Known rows, with every way that one mark hangs from another:
muzo(dilu(vuzuba) femun): [ 1.87 -0.38 -1.22 -5.02  3.11 -0.60 -8.03  1.97  2.43  0.60  1.48  0.06
  3.57  4.35  0.97  3.37 -0.41 -2.19  2.56 -1.51]
tini(dilu): [ 0.63 -0.05 -2.83  0.23 -1.41  0.62 -2.20  1.24 -4.19 -2.79  1.61  0.08
  2.42  2.81 -0.18  2.35 -0.63 -0.33 -0.35 -5.83]
beper(dilu(muzo)): [ 1.42  2.05 -7.68  1.14 -0.15  1.06  0.10  0.92 -5.08 -1.98  1.74  0.21
  2.59 -0.32 -2.36  1.25  0.03 -1.57 -0.66 -1.03]
dilu(muzo tini vuzuba(femun(durar nure))): [ 0.77  0.70  1.13  5.15 -5.41  2.83 -0.05  4.08  0.01 -0.40  3.31 -0.86
  2.65 -6.72 -2.61  1.67 -1.66  4.31 -0.42 -0.53]
nure(fefev(vuzuba) femun(durar)): [ 0.92 -2.18  2.47 -1.70  6.35  4.52  1.61 -0.37  0.13 -7.12  0.92  2.64
 -0.24  4.50  1.24  2.56 -0.49  1.80 -0.87 -0.05]
muzo(femun(durar nure)): [ 2.50 -2.80  7.96 -3.67  3.62  1.63 -4.69  0.88 -2.87 -1.97  0.83  0.86
  1.11  1.34  2.24  6.33 -2.12  2.15  3.15  4.43]
nure(fefev): [ 1.47 -0.04 -4.18 -2.38  4.11  1.40  0.25  0.51 -0.04 -4.61  1.14  1.50
  1.36  4.58  0.34  3.46  0.42 -1.35 -0.76 -1.24]
tini(dilu(muzo(femun(durar nure(fefev))) vuzuba)): [ 1.24  0.05  2.52  0.74 -2.09  2.37 -2.73  2.82 -2.63 -0.59  2.11  0.17
  2.78 -1.96 -0.23  2.41 -0.40  2.00  1.00 -3.24]
muzo(dilu femun(durar)): [ 1.60 -1.64  1.61 -4.97  5.85 -0.96 -8.75  0.18 -0.54 -1.26  0.79  1.35
  2.88  5.64  1.62  5.19 -0.23 -0.01  2.17  2.07]
vuzuba(dilu(muzo tini) femun(durar nure)): [-0.19 -1.08  6.47  2.82 -3.91  0.20 -2.77  0.88 -5.33  0.27  3.46  1.46
  1.07 -5.20 -2.48  2.57 -1.58  8.00 -1.42  1.74]
durar(femun(nure)): [ 2.57 -2.29  2.92 -3.53  0.54  1.04 -2.97 -0.59 -4.37 -3.00  0.51  0.60
  1.15  5.85  0.72  4.20 -1.88  2.73  2.57  2.72]
femun(nure(fefev(vuzuba))): [ 1.59 -1.12  1.51 -2.32  3.40  1.66  0.61 -0.05 -0.13 -4.29  1.18  1.77
  0.37  4.29  1.13  3.52 -1.43 -0.80 -0.22 -0.65]
durar(femun(nure(fefev(vuzuba)))): [ 2.60 -1.94  2.71 -3.63  1.59  2.09 -1.14 -1.29 -2.15 -3.76  0.54  1.40
  0.82  5.93  0.89  3.73 -1.76  1.50  1.95  2.14]
beper(dilu(muzo(femun(nure)) tini vuzuba)): [ 1.89  2.56 -4.25  1.29 -2.84  2.83  0.21  1.14  0.22  0.66  2.65 -1.09
  3.53 -5.07 -1.87  1.15 -2.05 -0.88  0.72 -2.13]
durar(femun(nure(fefev(vuzuba(dilu(muzo tini)))))): [ 2.31 -0.70  3.11 -2.23 -0.11  1.46 -1.56 -1.91 -2.20 -2.36  1.30  1.42
  1.29  3.34 -0.43  3.17 -2.02  3.06  1.31  1.78]
nure(femun): [ 1.21 -1.56 -0.44 -1.37  3.33  1.53 -1.96  2.19 -3.62 -4.79  1.05  0.58
  0.65  4.28  0.19  2.93 -1.08  2.73  0.09 -0.83]
durar(femun(nure(fefev))): [ 2.59 -2.16  2.53 -4.17  1.89  1.63 -1.89 -0.89 -2.90 -3.50  0.46  1.22
  0.98  6.11  1.06  4.27 -1.46  2.64  2.09  2.68]
tini(dilu(muzo(femun(durar nure)) vuzuba)): [ 1.22 -0.04  2.87  1.19 -3.04  1.95 -3.43  3.12 -3.71 -0.25  2.15 -0.28
  2.90 -2.16 -0.47  2.37 -0.67  2.08  1.33 -3.23]
femun(nure(fefev)): [ 1.59 -1.47  1.29 -3.06  3.78  1.01 -0.54  0.40 -1.17 -3.93  1.05  1.52
  0.60  4.57  1.38  4.33 -0.99  0.83 -0.01  0.16]

Rows:
[ 0.91 -2.63  2.12 -2.77  6.87  3.60 -0.06  0.30 -1.42 -6.61  0.74  2.30
  0.10  4.87  1.60  3.69  0.12  4.12 -0.58  1.16]  nure(fefev femun(durar))
[ 2.05 -1.06  1.43 -6.18  6.67 -1.27 -7.61  0.73  1.53 -0.65  0.85  1.81
  2.33  5.91  2.11  5.22 -1.00 -0.30  1.69  1.01]  muzo(dilu femun(nure(fefev)))
[ 0.31 -0.66 -1.78  1.29 -4.49  2.29 -1.24  3.52 -2.41 -1.35  2.41 -0.66
  2.50 -0.30 -0.50  0.90 -0.59  0.19 -0.07 -6.87]  tini(dilu(vuzuba(femun)))
[ 1.82  2.30 -3.23  1.50  0.14  2.91  1.09 -0.68 -0.58 -1.39  2.12  0.55
  2.66 -3.75 -1.52  2.15 -2.07 -0.81 -0.30 -0.12]  beper(dilu(muzo(femun(durar nure(fefev(vuzuba)))) tini))
[ 1.58 -1.05  3.99 -4.33  5.80  0.38 -6.20 -1.63  4.13 -1.33  1.26  1.88
  2.62  3.67  2.16  5.25 -2.20  0.57  1.26  1.14]  muzo(dilu(tini) femun(durar nure(fefev(vuzuba))))
[ 0.31 -1.89  5.02  0.56 -1.51  1.75 -0.56 -0.29 -3.08 -2.41  2.51  1.83
  0.10  0.27 -0.90  1.48 -1.64  0.73 -0.63 -0.87]  fefev(vuzuba(dilu femun(durar nure)))
[ 0.74  1.25 -1.17  0.45 -1.69  0.75 -0.44 -2.15  0.02 -2.32  2.64  0.78
  1.68  1.26 -1.85  0.94 -2.01 -2.63 -0.89 -4.58]  fefev(vuzuba(dilu(tini)))
[ 1.11  1.14  3.80 -0.39 -0.64 -0.41 -4.04 -1.33 -2.39  0.48  2.87  1.24
  2.25 -2.74 -1.86  3.40 -1.38  4.29 -0.11  0.50]  vuzuba(dilu(muzo(femun(durar nure(fefev))) tini))
[ 1.07  1.52  2.29  0.40 -1.74 -0.83 -4.74 -0.98 -3.37  0.69  2.95  0.67
  2.67 -2.97 -2.53  3.05 -1.28  3.63  0.08  0.02]  vuzuba(dilu(muzo(femun(durar)) tini))
[ 0.50  0.28 -0.73  2.82 -4.18  2.10 -0.94  4.47 -3.23 -0.88  2.59  0.09
  2.39 -2.43 -1.42  0.97 -0.11  2.18 -0.68 -5.02]  tini(dilu(muzo vuzuba(femun(nure(fefev)))))
[ 0.38  0.50 -0.65  2.14 -3.34  1.39  0.24  0.09 -0.56 -1.77  3.09  0.93
  1.14 -1.34 -2.35  0.52 -2.20 -1.13 -1.47 -3.88]  fefev(vuzuba(dilu(tini) femun))
[ 0.47  1.39 -0.83  3.79 -3.91  1.00  0.00  0.99 -1.82 -1.25  3.28  1.04
  1.34 -3.04 -3.46  0.33 -1.79 -0.18 -1.77 -2.88]  fefev(vuzuba(dilu(muzo tini) femun))
[ 1.37  0.61  1.21  1.24 -3.42  1.52 -3.32  3.63 -3.29  0.16  2.24 -0.50
  3.00 -2.19 -0.83  2.03 -0.87  1.32  1.19 -4.23]  tini(dilu(muzo(femun(nure)) vuzuba))
[ 0.94  2.29 -3.80  5.72 -6.23  2.25  0.19  5.06  0.68 -0.02  3.52 -1.38
  3.20 -6.86 -3.74  0.77 -1.34  2.12 -0.85 -2.60]  dilu(muzo tini vuzuba(femun))
[-0.28 -0.17  2.86  3.57 -4.22  0.24 -2.69  1.12 -5.14 -0.01  3.56  1.16
  1.68 -5.28 -3.37  1.96 -0.77  6.52 -1.75  0.78]  vuzuba(dilu(muzo tini) femun(durar))
[ 0.89 -2.00  2.76  1.51 -0.27  2.80  0.80  1.55 -2.12 -4.18  1.77  1.37
  0.10  1.04 -0.25  2.23 -1.83 -0.76 -0.36 -0.08]  fefev(vuzuba(femun(durar nure)))
